Each row comes from the steps of one path. Every step used is in the known rows, and no mark comes twice. Write the path behind each row, first mark first.
In the rows, 128 means zero.
Known rows
kegi/luvurum/vadof: [118  59 129 188 148 119 124 145  87 124 125 130 108 125 149 135 132  92
 135 104  98 135 133  96 151 101 106  83 154 104 129 125 157 132 141 117
 162 120 118 124 131 140 113 170 140]
konun/luvurum/duku/pekelu: [143  50 135 175 131 120 123 139 141  89 131 125  94 131 168 137 123  99
 139  99 114 126 136 125 192 121 148 161  72 122 136  95 151 132 138  81
 173 139  99 118 174 128 146 198 128]
gitu/nizu/ragun/luvurum: [ 95  92 104 125 113 105  82 132 108 113 108 125  91 143 111 135 127 181
 165 117  81 141  93 142 143  95 144 154  49 107 114 114  87 122 119  84
 155  93 125 115 150 121  77 110 111]
zagur/zezav/ragun/nizu/kegi/luvurum: [112  71 142 118 129  67 171 171 103  93 151  83  99 129 111 129 128 192
 122  58  95 152 111  81 137 100 127 117 126  96 175 116 118 158 153  96
 140  77 157 110 167  31  90 110 121]
zezav/ragun/luvurum/vadof: [ 89  45  81 127 166 107 136 126 121 130  96 103 107 143 104 103  92  97
 174  84  71 128 129 110 145  72  97 109 118  96 126 108 124 153 133  95
 155  92 135 126 154 145  92 124 148]
futele/luvurum/zagur/zezav: [130 138 137 143 156 107 129 181  49  90 147 140 115 151 131  90 116  77
 120 126  69 144 149 134  91 105 138 141 181 148 125 159 146 155 187 122
 136 140 119  87 108 105 122 101 112]
kegi/luvurum/zagur/zezav/ragun: [113  87 132 138 137 118 124 153  91  97 128 125 121 131 135 103 116 128
 114 107  65 155 131 101  89 127 119 102 167 120 155 154 134 194 174  97
 156 115 147 106 129  52  89 104 108]
futele/luvurum/ragun: [146  86 131 114 173 108 122 153  88  98 144 126 101 155 123  84 104  88
 126 101  55 134 153 142 126  75 121 105 124  89 118 148 143 139 137 118
 135 112 106  96 118 153 119 122 112]
nizu/dilinib: [128 158 123 133 121 140 121 111  95  97 107 144 116 144 138 135 149 128
 138 155 135 129 103 103 114 137 153 165 146 112 156 126 158 125 110 126
 131 106 118 132 118 113 107 180 158]
kegi/luvurum: [126  76 138 162 123 111 114 119 107 120 141 121 119 109 130 141 135 126
 112 121 114 143 116  96 157 130 109 103 112 106 150 134 134 136 124 129
 158 136 118 117 113 121 101 147 137]
gitu/nizu/kegi: [128 149 130 132 104 118 108 135 130 137 162 139 100 161 142 142 185 181
 146 112 118 140  94 164  79  99 128 179  90 157 113 114 116 111 146 101
 143  93 116  97 155 103 126 115  87]
vadof/luvurum: [154  96 118 128 136  84 144 132 110 124 128 119 117 104 119 119 133 107
 144 143 110 110 111 120 144 101 137 121 112 102 127 132 137 147 156 123
 131 135  91  86 129 152 114 135 160]
duku/nizu/ragun/luvurum/zagur/zezav: [111 159 121 125 141  93 104 190  12  96  70 140 113 159 127 126 127 152
 136 115  79 145 127 140 101 101 162 195 146 111 143 132 112 147 175  76
 124  62 116 130 143 103 105  88  99]
kesu/nizu/gitu: [127 219 150 140  71 101 110 147 141 138  94 146 111 111  93 184 168 159
 124 127 130 128 109 183  92 138 156 155 112 136 121 140  92  69 115  92
 137 115  97 137 139 146 127 117 112]
kegi/luvurum/ragun: [142  61 149 140 132 133 105 147  90 101 132 122 103 131 143 115 120 124
 117  94  81 141 135 113 119 111 101  94 131  73 142 138 142 141 128 117
 150 109 108 114 124 122 102 157 108]
ragun/pekelu/duku: [ 85  94 150 157 121 172 135  91 182 116 116 126 134 123 178 150 105 118
 132 115 152 118 129 133 195 142 152 172  98 114 137 103 137 126 162 133
 124 146 126 169 132 133 122 169 160]
luvurum/vadof: [115 116 121 159 154 142 132 155 106 130 118 132 112 145 148 121 127  92
 147 111 117 122 145 130 127 102 118 105 171 128 108 124 152 120 142 117
 133 111 127 141 149 139 146 154 131]
futele/luvurum: [133 101 120 133 157  94 131 127 105 110 152 123 113 141 110 112 115  91
 128 129  88 132 136 134 168  93 137 114 114 122 126 137 134 135 132 132
 143 143 114  96 109 151 115 111 141]
kegi/luvurum/duku/nizu: [161 104 147 181 122 117 109 166 105 130 128 127 123 107 179 165 163 123
 104 104 131 139 132 134 163 117 130 150  79 117 147 143 137 134 151 107
 157 107  84 152 140 136 121 147 126]
vadof/nizu: [143 161 114 116 129 136 115 165 118 149 108 115 144  81 122 141 136 134
 147 115 126 120 140 121 139 133 137 126 108 146 101 116 112 115 139 121
 138 106  96 131 121 138 116 117 126]
luvurum/zagur/zezav/ragun/pekelu/duku/nizu: [ 72 151 137 111 142 168 142 151 129 112  80 140 139 146 191 135 110 142
 115 117 113 128 153 153 142 131 172 211 100 139 144 125 123 187 204  94
 126  85 129 179 146  79 145 105 105]
zagur/zezav/ragun/pekelu/duku: [ 84  86 141 103 121 147 170 110 183 109 104 122 116 116 185 127  67 152
 118  87 129 127 141 104 189 145 158 133  76 103 156 115 122 177 172 123
 113 126 170 175 137  51 133 137 149]
ragun/pekelu/duku/luvurum: [ 93  62 144 133 133 151 141  63 179 109 125 154 104 132 155 157 104 128
 125 127 140 111 130 114 212 117 157 172  62 103 166 103 135 132 158 125
 153 141  97 165 119 166 118 156 155]
duku/zezav: [123 125 137  85 155  99 129 126 103 126  99 163 129 116 150 129 113 138
 118 116 145 131 122  89 137 158 142 144 120 136 128 125 119 149 100 114
 114 119 128 119 132 149 154 130 126]
zezav/ragun/pekelu/duku: [ 70  65 129 115 137 170 140  75 211 113 108 111 134 130 161 138  86 146
 133 108 127 123 136 133 199 129 154 147  62 104 147 104 124 166 150 105
 129 123 149 168 149 109 104 142 155]
konun/pekelu/duku/nizu/ragun/luvurum/vadof: [ 95  80  99 155 145 106 125 124  80  92  61 122  74 164 159 154 107 117
 167  99 112 118 115 166 216  89 168 148  40  64 139 127 133 109 154  68
 144  72  78 190 182 146 133 179 119]
vadof/luvurum/ragun: [168  76 130 104 150 103 138 152  96 105 124 121 100 116 136  96 122 110
 148 109  75 111 133 129 110  82 127 116 124  72 120 135 146 148 162 110
 119 104  79  88 138 150 119 146 130]
gitu/nizu/kegi/luvurum/vadof: [119  80 130 198 125 108 100 152  85 135 158 137  74 160 160 147 195 146
 151  91  90 146  95 133 103  72 102 129 117 143 118 114 143 114 153  93
 177  81 107  95 161 113 116 163 100]
kegi/luvurum/futele: [142  59 154 167 158  98 130 149 101 117 172 127 111 123 127 116 146 121
 113 138  91 160 108  92 145 105 124  84 157  97 129 120 144 140 144 104
 160 126 106 121 113 136 120 153  94]
futele/luvurum/zagur: [122 124 125 158 169 123 102 144  86  99 142 126 134 169 112  99 135  65
 143 146  66 142 143 158 104  90 137 154 173 148 115 148 146 145 168 112
 152 141 101  89 111 167  89 104 120]
kesu/nizu/dilinib: [124 197 138 140  95 138 120 129 114 141 117 145 120 125 108 163 156 123
 140 142 123 117 101 150  93 139 163 178 153 126 149 129 135  95 101 104
 143  88 101 151 106 130 119 161 136]
zagur/zezav: [137 146 142 116 113 108 158 160  96 118 126 142 115 115 156 120 110 137
 108 106 134 130 136  99 116 139 129 117 138 130 136 139 131 136 151 138
 110 125 147 135 121  68 161 128 119]
luvurum/zagur/zezav/ragun/pekelu/duku/nizu/dilinib: [ 69 179 134 114 133 177 135 131  94  84  66 160 125 160 204 142 130 145
 129 147 116 127 128 132 133 142 201 246 115 122 169 120 149 181 186  87
 124  68 119 178 133  67 115 156 133]
nizu/vadof/luvurum/zagur/zezav/ragun/pekelu: [102 120 104 137 175 107 147 158  31  78  37 102 100 140 146  86 101 102
 186  81  52 110 128  97 133  82 161 135 162 142 117 117 138 224 195  94
  82 120 163 107 123  56 105 123 172]
vadof/luvurum/duku/pekelu: [155  53 128 162 145  92 127 131 121  99  94 128  98  83 166 124 131  82
 153 107 121 121 119 114 161 108 169 148 118 112 142  96 156 154 168  78
 142 131  87 101 159 151 114 192 181]
futele/luvurum/ragun/pekelu: [ 92  67 134 129 184 149 110 131 103  72 122 126 102 146 135  87  84  80
 144  94  54 135 155 129 184  74 133 136 107  83 120  97 139 142 131 122
 120 128 130  95 121 148 117 136 139]
pekelu/ragun/luvurum/duku/nizu/dilinib: [159  88 107 130 119 132 108 137 131 101 100 132 108 156 161 150 160 114
 157 116 139 121 123 138 151 110 168 197  97  71 169 132 153 123 143  90
 152  48  59 193 168 161  98 162 136]
luvurum/duku/zezav/ragun/nizu/kesu: [113 123 144  80 159 112 136 171 154 104  94 106 125 117 170 124 129 158
 158  76 152 131 117 112 161 169 132 186 155 126  98 116 100 165 125  69
 106  66 151 148 215  98 113 165 153]
zezav/ragun: [116 105 109  91 137 124 134 113 159 123 124 116 131 132 113 112 113 148
 131 120  99 130 132 133 128 115 130 103  97 114 133 129 112 170 118 105
 133 108 150 129 145 104 117 101 125]
futele/luvurum/vadof/nizu/ragun/pekelu/duku: [ 99  73 121 175 193 149 115 148  99 101  78 112 103 121 173 143  94  92
 175  75  81 117 156 145 242  72 191 112 113  86  99 106 148 126 174  85
 133  92 114 162 142 153  87 171 177]

Which path is each row?
[113 135 123 121 122 129  88 141 115 112 122 143  98 144 143 141 142 195
 140 133  93 135 113 168 122 111 168 130  82 125 106 139 101 132 115  88
 134  85 146 126 161  98 116 114  88] | gitu/nizu/ragun
[114 128  86 155 141 124 111 166  47 117  70 120 116 111 123 139 136  81
 199 108 102 121 111  74 143 102 129 169 154 112 120  89 146  91 134 108
 165  72  67 137 119 165  66 190 178] | ragun/luvurum/vadof/nizu/dilinib
[102   9  92 103 141  90 116  91 151 114  96 135 100 129  91 112  98 114
 159 118 120 134 130 103 181 128 147 125  97  74 156  85 124 145 118  84
 161  93  99 140 157 169 108 147 137] | duku/pekelu/ragun/luvurum
[110 144 135 125 164 117 140 213  34  88  54  79  99 170 134 117 124 138
 168  49  88 110 155 126 129  87 134 132 161 123  91 134 126 129 136 110
  94  72 122 165 147 112 128 147 107] | luvurum/ragun/nizu/vadof
[140 208 125 124  99 108  93 163 106 116  75 130 127  89 112 168 162 168
 148 124 136 133 121 131 128 141 154 146  91 134 101 126  91  85 139 107
 127 111  84 123 136 134 104 126 126] | vadof/nizu/gitu
[116  14 125 136 185 104 132 169 165  65 128 107  99 134 131 116 113  89
 153  86 104 130 175 140 213 104 189 130 123  94 138 109 141 139 147  73
 160  91  95 152 207 166 105 150 131] | futele/luvurum/duku/pekelu/ragun/nizu
[110 102 112  46 168  93 134 110 135 128  97 149 126 115 132 113 100 158
 120 102 115 132 126  92 139 142 148 121  93 124 135 125 111 195  92  88
 120  95 157 118 149 128 139 100 127] | duku/zezav/ragun
[127  76 101 107 133 149 125 101 178  82 128 131  99 149 118 103 117 122
 154 129 121 117 134 158 171 147 150  75  75  80 143 142 130 133 113 110
 130 124 116 165 185 113 155 143  88] | konun/pekelu/ragun
[101 128 106 141 173 116 134 132  62 122  29  98 117 164 167 144 136 110
 174 109  82  91 127 157 175  74 187 197  83 136 109 129 142 213 208  77
 107  84  83 160 131 146 106 126 164] | zezav/ragun/pekelu/duku/nizu/vadof/luvurum/zagur
[182 125 129 149 138  96 137 177 104 129 121 124 119  94 173 146 164 102
 132 120 126 105 128 153 156  88 157 167  75 119 128 139 137 146 183 101
 134  99  63 123 153 161 137 135 152] | vadof/luvurum/duku/nizu
[172   5 113 134 152  98 134 123 171  98 114 131  92 104 163 113 134  89
 159 105 119 114 140 129 167 112 185 102 120  76 147 114 166 172 171  64
 143  98  79 129 195 158 123 181 160] | vadof/luvurum/duku/pekelu/ragun
[105 117 137 137 132 174 108 118 150 112  75 112 137  96 171 163 103 163
 160  96 132 118 137 139 206 133 195 149  88  94 121  98 118 126 156  91
 114  95 126 177 144 117  86 162 157] | vadof/nizu/ragun/pekelu/duku
[ 77  92 119 133 152 172 130 158 127  70 137 123 118 163 140  91  89 118
 144 109  49 133 151 119 161 114 132 173 101 122 134 108 119 189 165  97
 145 134 160 105 156  58 131 114 100] | konun/luvurum/zagur/zezav/ragun/pekelu
[143 119 120 150 151 119 118 149  91 114 128 119 135 131 122 103 153  82
 158 154  85 119 118 143  86  98 141 162 180 132 117 140 150 153 191 101
 142 129  79  78 134 162  89 126 141] | vadof/luvurum/zagur
[124 116 156 172 124 126 114 172  60 100 136 137 127 130 154 117 133 110
 108 117  94 153 130  96  83 140 118 129 195 133 149 151 146 154 184 120
 153 138 123 107 113  78 106 134 105] | kegi/luvurum/zagur/zezav
[179 168 137 155 104  68 119 174  92 100  82 133  98 101 172 173 189 139
 136 127 135 116 110 163 142  98 181 182  66 114 124 148 123 116 181  87
 123 106  47 116 172 168 126 144 154] | vadof/luvurum/duku/nizu/gitu
[112 141 122 101 144 139 136 158 109 102 116 131 134 147 138  89 113 136
 125 114  80 142 146 130  56 123 135 127 175 144 134 148 126 186 179  96
 126 107 158 125 143  56 117  88  94] | luvurum/zagur/zezav/ragun
[167 125 113 147 145  55 152 144  33 127  68  96  91 131 128 124 135 109
 170 106  99  96 109 103 150  81 148  99 130 131 108 141 149 161 154 119
  97 129 101 109 108 131 122 146 177] | nizu/vadof/luvurum
[172 145 132 163 156  51 159 192  52 161 106 111  84 121  99 132 161  95
 159 100  69 100 106 140 117  62 167  95 171 133  82 135 136 135 164  76
 116  92  76 133  98 153 158 137 111] | kesu/nizu/vadof/luvurum/futele
[149 124 158 175  96  97 118 117 126 166 167 120 104 126  93 170 180 142
 123  83 113 137  89 151  91 101 116 141 137 124 160 120 126  99 127  90
 162  94 104 108 122 114  99 126 118] | kesu/nizu/kegi/luvurum
[100  23  99 128 144 103 113  97 152  99  77 106 113 113 125 113  91 102
 162  71 101 146 121 104 170 107 137 157  76 109 156  74 124 168 135  59
 162 105 129 128 169 126  64 155 167] | zezav/ragun/luvurum/duku/pekelu
[112 132 134  82 138  84 182 177 119  94 137  91 108 141 112 114 128 197
 135  60 109 140 122 108 105  94 136 150 146 117 151 113 111 152 154  96
 111  66 167 122 186  37 115  95 112] | zagur/zezav/ragun/nizu/kegi
[115  49 124 166 134 107 106 116 125 103  81 118 110 105 144 131 105  84
 156  80 129 146 117  97 166 120 138 186 112 122 150  72 136 125 145  82
 155 128 102 127 153 148  84 181 168] | ragun/luvurum/duku/pekelu
[ 85 172 120 116 166 113 156 223  36  81  48  78 117 173 124 106 111 145
 162  66  75 121 152 113  95 102 154 144 196 173 106 147 118 183 174  93
 100  81 163 157 150  46 112  96 109] | luvurum/zagur/zezav/ragun/nizu/vadof
[170  70 127 117 182  69 163 198  94  93  53  98  93 129 174 129 132 117
 178  39 124  85 144  97 189 115 194 118 143 107 104 157 146 178 153  72
  94  73  83 170 201 156 137 154 158] | pekelu/ragun/nizu/vadof/luvurum/duku/zezav
[112 115 128 137 136 112 106 159  48  80  85 127 108 156 122 101 105 131
 150 100  75 149 120 120  80 105 142 159 189 104 145 134 126 142 179  87
 124 101 142 121 140  82  70 113 116] | nizu/ragun/luvurum/zagur/zezav
[107 164 120 130 102 138  94 136 107 106 126 158 108 143 154 147 169 161
 146 169 118 134  89 126 109 139 160 192  93 145 125 127 133 113 108 115
 153  96 104 125 125 108 115 161 117] | gitu/nizu/dilinib
[ 98  59  90 112 150  89 166 161  95 118  94 118  91 130 132  97  69 106
 153  64  76 131 139  82 133  84 106  93 126  96 136 117 126 157 157 107
 142  98 153 140 145  87 119 118 138] | zagur/zezav/ragun/luvurum/vadof
[120 109 115 123 152 110 155 180 101 104  76  83 104 172 113 136 134 149
 171  83 120 100 158 130 171 116 161  97 153 116 104 146 125 143 125 111
 103  73 126 195 168 120 128 124 114] | pekelu/ragun/nizu/vadof
[ 84  59 114  98 159 112 136 150 164  90  96 121 116 132 102 130 117 147
 149 123 133 126 159 121 190 142 176 130 123  94 137  87 117 139 111  84
 145  68 114 162 197 146 128 146 112] | duku/pekelu/ragun/nizu
[136 206 133 109 117  98 121 151  91 158 115 144 117 140 143 152 170 152
 139 162 161 123 102 154 148 152 118 185 119 125  97 118 113 125 131 120
 113  71 106 136 137 122 160 149 135] | duku/nizu/kesu
[174  99 122 155 181  48 168 174  31 121 102 101  78 137 131  97 152  97
 167 114  80 114 102 101 138  63 160  79 177 119  84 128 157 163 173  95
 100 112  89 124 104 139 142 156 135] | nizu/vadof/luvurum/futele
[114 112 116 104 172 101 139 162  89  91 142 128 113 155 120  75  98  94
 126 115  41 145 151 132  93  86 142 114 155 138 133 161 135 194 181 100
 141 121 148  90 122  85 103  73 107] | futele/luvurum/zagur/zezav/ragun
[117 124 145 191 116 131  65 143  87 121 174 135 111 173 139 139 209 156
 144 126  82 165  81 157  50  99 113 194 142 172 125 124 137 126 176  80
 182  99  91  70 148 111  70 123  77] | gitu/nizu/kegi/luvurum/zagur
[167  72 131 133 171  73 161 160 110 125 162 123 105 111 123  92 149 101
 137 151  87 129 106 109 130  79 153  97 157  93 107 122 147 148 174 101
 131 123  80  99 127 157 134 143 119] | vadof/luvurum/futele
[137 194 130 149 111 107 129 157  79 170  74 113 101 141 103 163 140 122
 148  78 114 102 125 157 114 112 150 119 140 166 100 143 117 118 117 103
 112  99 126 167  98 123 149 123 125] | kesu/nizu/vadof
[127 117 119  81 130  99 164 146 129 119 120 127 115 118 138 106  93 160
 116  99 104 133 140 105 120 127 137  86 116 118 148 137 117 179 139 119
 115 111 172 132 139  47 144 101 118] | zagur/zezav/ragun
[108  30 157 142 178 138 138  78 154  74 135 159  72 153 162 131 114 154
 135 131  96 134 116 124 206  76 204 128 120  58 155  99 146 149 163  69
 131  99 117 173 140 150 121 164 114] | nizu/ragun/pekelu/duku/luvurum/futele
[ 87 142 143 136 126 157 135 118 148 139  95 141 137 126 182 176 127 138
 121 132 162 115 136 151 211 134 169 211  44 123 134 103 121 127 157 125
 123 108 103 184 129 150 152 149 142] | ragun/pekelu/duku/nizu
[126 125 104  94 159  32 209 208  41  93  65  64  89 116 115 112 101 152
 167  65  78  94 128  79 169  79 161  93 118 115 115 142 112 196 164 112
  91  86 137 132 146  54 126 113 161] | zagur/zezav/ragun/nizu/vadof/luvurum
[154  85 124 130 162 116 130 133 104 128  96 146  85 124 165 167 123 143
 156  91 101 101 147 134 168  77 178  89 115  84 126 142 146 121 176  70
 162  53  73 184 145 171 110 157 135] | pekelu/duku/luvurum/vadof/nizu/ragun
[118 113 170  96 116  97 141 153 141  61  98 133  76 154 142 168 136 183
 125 104 116 120 136 138 142 105 163 178  86  63 142 153 112  86 170  92
 157  86  42 166 175 177 104 155  93] | pekelu/duku/luvurum/ragun/nizu/gitu
[122 178 133 121  91 120  96 147 134 148 139 145 103 138 150 141 168 170
 157 160 141 133  85 160 125 160 108 175 112 156  75 121 100 113 133 117
 142 100 116 118 148  97 140 158 113] | gitu/nizu/kesu
[139 183 112 123 120 143 107 144  81 114  95 133 134 100 134 149 155 132
 163 139 132 121 106 101 126 143 160 163 134 127 129 114 137 114 122 119
 137  87  89 135 105 125  89 169 156] | vadof/nizu/dilinib
[146  40 131 131 143  87 138 163 171  87 108 101  93 108 155 125 151 111
 194 115 152 106 123 135 198 144 168 159 167  65 111  84 143 144 173  60
 136  61  78 142 234 135 102 221 176] | vadof/luvurum/duku/pekelu/ragun/nizu/kesu
